Every row comes from one small tree of marks. The marks that hang from a mark follow it in brackets, in alphabetical order. Every link used is in the known rows. Which tree was each row made from?
Known rows
gedir(fipu(tagu)): [-19.9   8.1  -1.4  -7.4  -6.4 -18.2  -2.9 -12.3  -4.4  33.7   3.8  25.5
   0.8  11.5 -33.5 -11.4 -18.4 -11.9 -17.4 -25.6  41.9  -7.3 -32.2]
lifus(fipu(loni(fepun sido vited zude) tonetik)): [-10.5 -12.7   6.9 -12.6 -11.2  -3.4  12.0 -12.1  -4.9  38.4   1.8  18.9
   5.8  14.6 -24.5 -13.3  14.2 -14.3 -25.4 -27.8  16.6 -11.3 -20.5]
lifus(fipu(loni)): [-18.4   7.0  -3.1   6.1 -10.6 -19.5   5.6 -24.0  -7.3  45.8   2.3  22.3
  -0.1  14.2 -18.4 -19.0 -12.2  -9.7 -17.8 -24.7  42.4 -14.2 -31.8]
tonu(loni): [  2.4  17.0   7.3 -14.3 -16.1 -19.3  -6.6 -34.9  -5.3  42.7   4.4  25.6
   2.2   8.2 -28.2 -16.3 -13.3  -5.3 -22.8 -35.7  15.8 -12.4 -28.4]
fipu(loni(fepun vited) tonetik): [-14.9  -5.7  26.8  -5.6  -5.8  -5.0   7.5 -14.4  -1.5  42.7   5.5  32.2
  13.0   2.5 -33.8  -6.4   5.4 -10.9 -26.9 -30.9   5.8  -9.1 -28.2]
loni(fepun sido(tonetik) vited(lifus) zude): [ 21.6 -26.7  13.4 -23.7 -19.3  -4.1 -10.1 -13.4   5.7   2.3   4.5   2.1
  13.7   7.8 -27.3 -10.3  18.0  -5.9 -32.3 -28.0 -35.7  -3.5  -8.9]
gedir(fipu): [-18.9   9.1  -0.9  -6.9  -8.3 -18.9  -4.4 -21.3  -3.6  37.0   1.2  16.6
  -7.8   9.7 -21.5 -13.3 -12.1 -11.2 -20.5 -27.9  29.0  -9.2 -27.6]
loni(fepun vited zude): [  9.8 -26.2  -0.7 -24.0 -16.1  -7.5   2.8 -28.8  -1.0  13.0   5.9  14.7
  10.0   7.3 -24.4 -14.6  14.1  -8.2 -23.7 -27.0 -18.4   6.4 -10.2]
lifus(fipu): [ -7.6  -2.8   4.4  -3.5  -9.5 -18.7   5.9 -23.4  -6.8  35.4   0.8  20.6
  -3.4  12.4 -20.4 -15.6 -11.9 -10.3 -18.4 -21.5  22.7 -13.6 -29.8]
lifus(fipu(loni(sido(tonetik)))): [-17.7  11.0   4.1  -1.6 -12.4 -13.0   3.3 -14.8  -2.8  49.9   2.9  13.8
  -0.6  16.2 -23.7 -16.0  -8.0  -8.5 -20.7 -26.2  38.1 -22.2 -32.7]
loni(fepun sido(tagu) vited zude): [  7.8 -23.5   1.9 -38.0 -19.3   2.6   0.6 -13.5   1.6  10.4  10.7   3.6
  16.8  13.0 -32.6  -5.6  21.1  -9.7 -19.9 -29.2   1.2  12.6 -14.6]
loni(fepun sido(tagu tonetik) vited(lifus) zude): [ 18.8 -28.7   9.2 -29.5 -16.6  -3.5  -7.3  -3.8   4.8  -3.1   9.0   1.1
  19.8  10.4 -37.3  -3.5  17.9  -7.8 -28.1 -28.3 -19.0  -1.4 -12.8]
lifus(fipu(loni(sido vited zude))): [-20.7  -0.5 -11.5  -8.4 -17.7  -8.8  -0.1 -19.9  -6.5  39.6   3.8  15.5
   6.0  16.8 -16.4 -22.1   3.9  -9.4 -23.1 -29.5  26.6  -1.8 -20.1]
loni(sido(tonetik) zude): [  1.3  16.3   2.7 -41.4 -18.3  -1.0 -16.4 -10.3   2.7  27.4   4.5  -7.9
   0.0  14.4 -24.1  -5.2   2.8  -4.6 -29.2 -33.4 -16.7 -25.4 -13.0]
fipu(lifus loni(sido zude) tagu tonetik): [-27.8  23.8  17.5 -28.3 -13.1   1.0 -18.5   9.1  -6.2  23.8   7.4  13.2
  26.4  13.4 -35.1   1.5 -13.1 -14.6 -33.7 -34.6  21.7 -21.3 -28.7]
lifus(fipu(tonetik)): [ -8.9  -2.0  17.2 -10.1  -3.7 -12.8   9.0 -12.2  -7.7  39.0  -1.3  25.7
  -4.1  10.2 -26.4  -7.6  -7.0 -13.8 -24.1 -23.8  10.6 -24.2 -28.7]
loni(fepun sido(tagu) vited(lifus tonetik) zude): [ 19.5 -34.4   6.0 -22.6 -20.3  -7.7  -6.6  -2.1   6.7  -2.6  12.9   6.7
  19.0  12.8 -26.0  -9.5  21.5  -6.5 -27.0 -26.0 -29.0   4.3 -10.4]
loni(vited(lifus)): [ -3.5 -12.1  15.3  -0.4 -13.9 -17.4 -17.0 -21.2  -3.4  14.7   4.2  28.6
  14.8  -0.6 -22.3 -14.9  -7.2  -5.1 -29.5 -28.1 -18.5   9.9 -23.0]
gedir(fipu(loni(fepun vited) tagu)): [-25.8  -5.9  -2.0   6.0  -7.1 -16.0   6.0 -15.8  -2.4  38.1   7.0  32.8
  10.4  10.8 -36.9 -17.5  -6.9 -12.4 -16.5 -26.1  56.1   4.1 -33.1]
fipu(loni(sido vited(lifus) zude) tagu tonetik): [-15.1   7.3  10.0 -21.2 -12.4   0.1 -18.2   6.3  -4.1  25.8   7.2  27.1
  27.8   8.9 -36.0  -4.4   0.7  -9.9 -33.0 -36.5   0.9  -3.8 -19.1]
poraf(loni(fepun sido vited zude)): [  0.9  -0.3  -6.2 -37.1 -26.5   2.0 -13.7 -25.1   0.8  24.2   5.1  -3.6
  12.8   9.7 -26.8 -14.5   5.0  -5.8 -25.0 -34.2   6.6  33.9 -13.4]
loni(fepun zude): [ 20.3 -10.8  -1.4 -27.9 -15.3 -11.9   2.5 -30.0  -0.3  17.0   3.8   4.6
   1.9  11.2 -19.0  -8.3   3.8  -9.1 -19.1 -25.1  -6.5 -10.7 -12.4]
fipu(lifus loni(zude)): [-24.3  20.1  -3.4 -11.8 -19.0 -14.5 -20.3 -20.3  -6.9  21.1   6.2   3.9
  15.4  11.2 -14.0 -12.7 -15.8  -9.8 -30.4 -33.5  18.1 -13.4 -22.3]
vited(loni tonetik): [ -2.4   9.2  15.9 -24.4 -20.8 -14.3 -12.3 -11.8   3.0  43.4   6.7  12.2
   2.6   7.1 -30.0 -12.2  -3.1  -1.6 -26.8 -34.5 -18.7 -14.5 -36.8]
vited(loni(fepun zude)): [ 18.3  -2.7   3.8 -41.5 -23.2  -8.5  -7.5 -29.7  -1.3  27.5   1.5  -1.2
   5.8   8.1 -29.0  -7.7   4.1  -8.0 -21.1 -35.8  -3.8  -1.1 -26.9]
gedir(fipu(loni)): [-30.7  18.9  -6.8   2.6  -9.5 -19.8  -5.3 -21.6  -3.9  47.7   3.0  18.1
  -3.7  11.0 -19.4 -16.3 -13.3 -10.7 -20.1 -31.2  47.2  -9.4 -29.5]
gedir(fipu tonu): [-33.5  -7.7  -5.3  -2.6  -6.6 -25.7  -0.2 -29.6  -4.5  31.1   2.7  27.1
 -10.4  10.5 -26.8  -8.4  -4.2 -13.9 -20.0 -20.9  20.9 -19.6 -19.0]

Write each row's tree
[-22.8 -28.6  -1.9   3.5  -7.8 -27.8  13.5 -25.7  -2.3  30.6   9.6  51.2
   3.0  13.3 -48.4 -17.8   6.0 -13.1 -20.5 -21.1  25.0 -15.9 -21.8]  gedir(fipu(tagu) tonu(loni(fepun vited(tonetik))))
[  3.0  18.3   2.4 -50.3 -28.7  -1.0 -22.9 -20.8  -1.7  35.4   1.7  -9.3
   6.1  10.5 -24.9  -7.0   1.8  -5.5 -25.4 -41.6  -5.0   1.2 -27.3]  vited(loni(sido zude))
[-39.5   8.3   6.3  -2.0  -1.6  -9.9  -0.3  -1.4  -6.0  45.2   5.0  38.9
  10.1   8.3 -40.9 -10.0  -7.4 -14.4 -25.7 -32.0  40.2  -6.9 -31.7]  gedir(fipu(loni(vited) tagu tonetik))
[ -2.9  -1.7  13.2   9.0  -5.5 -22.7  -5.4  -6.3  -7.7  25.1   1.0  33.1
  13.1   8.8 -27.0  -9.2 -17.9 -11.9 -25.3 -23.9  21.3 -15.5 -31.0]  vited(lifus(fipu(loni tagu tonetik)))
[ 10.4 -21.4   6.2 -32.7 -22.2   1.6  -1.9 -23.1   2.5  16.0   6.0   5.0
  11.1  10.3 -22.5 -12.2  19.4  -7.7 -23.6 -28.6 -15.2  10.6 -11.2]  loni(fepun sido vited zude)
[-15.5   3.7  19.6   4.2 -15.4 -17.2  -4.8 -25.2  -2.7  24.8   6.3  13.1
  15.8   7.3 -21.2 -10.7 -17.4 -11.2 -23.2 -25.5  33.0 -10.2 -36.8]  fipu(lifus loni(fepun))
[-47.0 -12.0 -25.3   0.3  -8.5 -22.8  -1.1 -13.2  -4.2  31.8  11.0  38.0
   5.7  16.4 -35.4 -16.4   6.6 -12.2 -24.0 -24.1  22.9 -16.8 -12.3]  gedir(fipu(loni(vited(tonetik) zude) tagu) tonu)
[ 33.2 -16.4   9.5 -21.7 -24.7 -21.2 -16.3 -14.6   5.0  11.1   3.9   2.8
   8.4   7.6 -21.1 -12.6   5.7  -3.7 -29.9 -31.5 -41.7 -11.0 -22.2]  vited(lifus loni(fepun zude) tonetik)
[-30.3  -1.7   5.2  -8.9  -3.6 -23.9   3.8 -27.7  -7.6  41.6   1.1  39.0
 -10.3  10.0 -37.4  -6.1   0.9 -16.7 -27.3 -29.6  16.4 -32.4 -19.0]  gedir(fipu(tonetik) tonu(loni))
[-31.8  17.9  -8.6   1.6  -7.1 -19.0  -3.6 -12.9  -4.7  44.1   5.7  27.1
   4.9  13.1 -31.3 -14.2 -19.2 -11.5 -16.9 -29.0  61.0  -7.8 -33.9]  gedir(fipu(loni tagu))
[ 14.7  -7.9   3.5 -29.4 -23.9  -6.4  -1.6 -33.9  -1.1  29.0   6.0  16.0
  10.0  11.6 -28.7 -19.3  13.2  -6.5 -25.2 -36.7  -0.7   3.7 -15.0]  tonu(loni(fepun sido vited zude))
[ -1.6  -1.3  -6.5 -42.0 -21.4   4.1 -10.2 -10.1   2.8  20.7   9.2  -7.6
  16.0  11.9 -42.6  -7.2   6.6  -6.1 -25.5 -34.8  12.3  21.6 -16.6]  poraf(loni(fepun sido(tagu tonetik) vited zude))
[ -9.6   3.8   2.4  -9.0 -18.3 -14.7  -8.5 -25.0  -3.8  16.9   6.1   3.4
  15.8  11.3 -16.8 -11.6  -9.6 -11.6 -26.1 -28.6  21.3 -12.6 -23.4]  fipu(lifus loni(fepun zude))
[ -3.7  -8.3  17.7   3.7 -19.4 -11.3  -7.5 -22.4   2.3  29.2   6.4  18.5
  17.5   5.5 -20.6 -15.2   0.7  -6.0 -22.9 -28.9  15.3  10.0 -28.6]  fipu(loni(fepun sido vited(lifus)))
[ -0.7   0.3   4.1  -5.9 -10.6 -16.1  -9.3  -4.9  -6.5  20.0   1.9  13.3
  10.3  13.0 -19.4  -6.0  -5.8 -12.8 -27.0 -28.9  15.0 -15.3 -22.2]  vited(lifus(fipu(loni(sido(tagu) zude) tonetik)))
[-18.3  -3.6  12.8 -14.8 -21.2  -2.9 -11.0 -13.1   1.1  17.3   8.3   1.1
  21.4  10.8 -27.5 -13.1   4.4  -9.5 -33.6 -31.7   6.6  -9.2 -23.0]  fipu(lifus loni(fepun sido(tonetik) vited zude))
[ 10.8 -10.9  -9.4 -20.7 -22.3 -10.4 -17.4 -28.4  -2.1  10.2   3.2   4.2
  15.7   5.0 -23.9 -16.4  -1.9  -6.1 -28.3 -32.0  -4.0  32.8 -10.5]  poraf(loni(fepun vited(lifus) zude))
[-18.7   7.8  40.6 -12.9  -9.5  -1.9  -3.2   4.4  -2.0  27.2   7.6  22.0
  27.0   9.6 -43.3   3.1 -14.1 -15.8 -26.6 -26.9  37.1 -17.8 -42.5]  fipu(lifus loni(fepun sido) tagu tonetik)
[-19.3 -10.8   2.9  -7.8 -14.4 -22.5  -2.0 -40.4  -6.2  33.5   7.2  41.8
   4.6   6.1 -35.6 -13.8   2.0  -7.5 -25.1 -28.1  -2.5 -12.1 -17.8]  gedir(tonu(loni(vited)))
[-35.0  -4.1   0.0 -17.3  -5.9 -22.1  -4.0 -15.6 -11.5  18.7   3.8  36.1
   5.8  14.0 -45.2  -4.2  -5.0 -21.1 -32.5 -28.4  22.1 -33.4 -17.1]  gedir(fipu(lifus tagu tonetik) tonu(loni(zude)))
[-37.7   8.7  21.5   0.8 -21.2  -8.3 -18.5  -6.3   0.5  30.8  11.5  16.1
  20.8   8.5 -21.2 -18.2  -6.5  -5.9 -34.3 -31.1   8.3  -4.0 -33.3]  fipu(lifus loni(sido vited(tonetik)))
[  1.0  16.3  -1.1 -54.2 -26.8  -0.3 -20.7 -12.9  -2.2  30.1   5.4 -10.1
  10.7  12.5 -32.6  -1.5   3.1  -7.1 -22.1 -42.2   9.1   2.6 -30.1]  vited(loni(sido(tagu) zude))
[ 10.5  -4.7  23.8 -32.6 -22.7  -6.8  -2.1  -4.7   8.3  35.9  10.7   2.1
   8.0  11.9 -38.8  -4.5   7.6  -4.7 -19.5 -31.4  -0.3  -8.5 -41.8]  vited(loni(fepun sido(tagu)) tonetik)
[-44.3  -9.0  15.6  -6.8  -0.4 -20.5  -2.8  -6.5  -8.4  17.9   3.6  36.3
   5.7   9.4 -44.3   2.1 -11.6 -21.1 -28.7 -19.9  23.2 -29.7 -27.3]  gedir(fipu(lifus tagu tonetik) tonu)
[-19.1   5.4  -4.0   4.7  -8.7 -18.8   7.3 -14.8  -7.9  42.8   5.2  31.0
   8.8  16.0 -30.2 -16.6 -18.1 -10.5 -14.9 -22.7  55.3 -12.2 -36.1]  lifus(fipu(loni tagu))
[ 30.9  -8.0  12.8 -39.3 -23.9  -8.8 -19.3  -9.4   3.3   7.3   3.1 -12.3
  15.5   9.3 -36.3   0.6   6.0  -7.2 -26.2 -36.5  -9.3  -5.3 -28.1]  vited(lifus loni(fepun sido(tagu tonetik) zude))
[ -4.4 -20.4  11.4   6.6 -12.9 -20.0  -8.0 -20.8  -6.0  16.4   2.0  30.5
  11.6   3.3 -20.9 -19.2  -5.5  -7.8 -27.5 -23.9  -6.3   7.4 -23.8]  loni(vited(lifus(fipu)))
[  3.1  -7.6   1.5 -26.0 -24.0  -5.3 -26.1 -16.2  -1.3   7.9   4.1   6.0
  15.1   7.6 -14.2 -13.9   7.8  -5.1 -32.9 -33.6 -30.3  12.7  -7.9]  loni(sido vited(lifus) zude)
[  2.0 -20.9 -10.4 -10.2 -16.3 -16.7 -12.8 -20.9  -7.5   5.8   1.7  18.6
  11.2   8.3 -14.7 -20.6   4.3  -8.4 -31.2 -27.8 -21.2   5.7  -7.6]  loni(vited(lifus(fipu)) zude)
[  4.0 -16.3  -4.1 -11.6 -17.7 -17.1 -19.6 -10.8   0.2   6.0   7.9  19.7
  12.2   6.9 -14.9 -19.4   8.4  -2.7 -36.5 -29.6 -52.1  -3.1  -4.9]  loni(vited(lifus tonetik) zude)
[  3.1 -20.4  27.2 -16.9 -18.6  -1.6   2.5 -22.9   4.1  26.6   6.3  16.6
  10.9   5.5 -28.7 -11.6   9.7  -6.9 -20.3 -24.9   0.0  12.9 -27.7]  loni(fepun sido vited)
[-13.4  -8.5   8.5   1.4 -11.0 -11.4   5.4 -16.9  -1.4  34.6  11.1  37.9
  24.1   7.6 -41.4 -14.1  -7.3  -7.4 -16.2 -25.7  38.0   6.6 -34.8]  fipu(loni(fepun vited) tagu)
[-19.9   7.5  11.3  -4.2 -14.6  -8.6 -16.3  -3.9   1.1  30.8  10.5  16.3
  20.6   7.5 -34.0  -8.8  -3.3  -4.5 -27.5 -34.4  18.1  -3.0 -30.6]  fipu(loni(sido(tagu tonetik) vited(lifus)))
[ 25.5  -7.5  29.2 -26.8 -21.2 -11.4 -15.4  -8.8   4.5  16.2   3.4  -2.8
  15.5   5.4 -41.5   1.5  -2.0  -6.8 -23.6 -33.8   2.4  -4.1 -41.4]  vited(lifus loni(fepun sido(tagu tonetik)))
[ 22.8   0.1  -2.6 -25.6 -18.6 -17.1   2.1 -39.6  -3.4  29.6   4.0  15.2
   2.5  12.2 -25.5 -16.0   0.7  -7.7 -21.3 -33.8   6.9 -13.5 -15.8]  tonu(loni(fepun zude))
